Each row comes from the steps of one walk. Every step used is in the known rows, and no mark comes twice. Write the walk behind each row, first mark first.
In the rows, 100 means zero.
Known rows:
tabil -> bami -> zufutut: [99,103,120,94,118,113,71,96,99,93,88,72,108,100,101,81,91]
bami -> zafu -> nikup -> vebip -> tedar: [61,103,82,90,111,94,111,89,87,112,120,92,86,94,112,117,95]
nikup -> vebip -> tedar -> zufutut: [88,101,86,86,88,99,92,102,90,100,105,75,93,85,109,108,111]
zafu -> nikup -> vebip -> tedar -> zufutut: [84,103,81,82,93,101,80,102,89,108,105,71,93,90,113,109,107]
tabil -> bami -> zafu -> nikup -> vebip: [50,105,97,85,117,91,61,98,104,137,90,85,104,110,106,116,79]
vebip -> tedar -> tabil -> bami: [101,103,112,100,78,100,99,99,88,125,88,68,86,103,114,98,87]
zafu -> nikup: [90,107,86,90,113,106,62,98,98,123,98,90,101,114,112,103,87]
bami -> zufutut -> tedar: [127,108,98,104,126,115,61,106,106,49,95,88,115,99,96,103,112]
vebip -> tedar: [98,99,88,101,97,99,138,90,83,91,124,98,84,88,111,105,105]
vebip -> tedar -> tabil -> bami -> zafu -> nikup: [76,112,97,85,116,109,85,98,91,128,85,73,92,117,107,108,75]
nikup -> vebip: [64,98,97,95,101,87,75,100,106,118,102,99,103,96,102,112,99]
pezir -> bami: [113,93,108,101,97,104,86,100,94,120,84,111,93,81,87,95,120]
zafu -> nikup -> vebip -> tedar: [68,102,79,92,104,93,101,89,86,115,124,92,86,93,118,115,98]
zufutut -> bami -> vebip -> tedar: [80,93,95,104,107,98,159,93,85,79,125,90,87,80,101,126,116]
tedar -> zufutut -> bami: [124,102,102,102,100,109,109,107,103,76,90,73,106,85,85,101,133]
vebip -> tedar -> zufutut -> bami: [123,102,96,103,98,108,128,102,95,72,102,72,98,79,90,103,135]
zafu -> nikup -> vebip -> tedar -> zufutut -> bami -> tabil: [80,109,95,92,125,111,97,103,100,91,86,74,100,98,101,111,99]
nikup -> vebip -> tedar -> tabil: [72,108,94,96,86,105,92,103,92,113,101,78,81,95,101,112,109]

Write each row's walk:
[94,107,117,94,111,118,72,98,93,96,88,61,98,98,101,84,96] => vebip -> tedar -> tabil -> bami -> zufutut
[77,105,84,80,101,102,89,102,90,105,100,71,93,91,107,111,104] => bami -> zafu -> nikup -> vebip -> tedar -> zufutut
[83,105,106,94,120,105,139,103,100,75,88,79,100,88,76,114,116] => nikup -> vebip -> tedar -> zufutut -> bami -> zafu
[87,114,98,88,120,110,64,103,99,118,76,73,101,121,104,110,77] => zufutut -> tedar -> tabil -> bami -> zafu -> nikup
[110,115,102,101,106,122,50,114,105,75,80,71,102,104,89,105,114] => bami -> zufutut -> tedar -> tabil
[62,94,119,96,96,96,100,109,98,119,85,75,98,102,104,125,86] => tedar -> tabil -> bami -> vebip
[77,105,100,101,93,110,120,106,90,96,101,73,82,90,92,121,117] => zufutut -> bami -> vebip -> tedar -> tabil
[73,98,85,97,97,90,120,90,87,104,126,97,86,86,113,113,104] => nikup -> vebip -> tedar
[69,112,94,94,100,109,97,103,93,110,95,70,83,97,93,117,110] => zufutut -> bami -> zafu -> nikup -> vebip -> tedar -> tabil
[86,105,106,94,83,97,77,98,90,139,88,64,87,107,119,103,82] => zafu -> nikup -> vebip -> tedar -> tabil -> bami
[68,106,117,91,106,99,118,101,95,112,79,76,91,104,93,111,82] => nikup -> vebip -> tedar -> tabil -> bami -> zafu
[92,109,119,96,109,105,107,107,101,97,69,76,99,110,89,109,84] => zufutut -> tedar -> tabil -> bami -> zafu
[73,96,116,99,99,97,94,111,100,107,84,74,101,102,104,130,89] => zufutut -> tedar -> tabil -> bami -> vebip
[93,107,107,102,126,110,116,103,105,81,85,90,102,101,92,105,98] => zufutut -> bami -> tabil
[70,104,98,97,91,109,111,105,89,104,102,77,81,94,98,120,108] => bami -> vebip -> tedar -> tabil
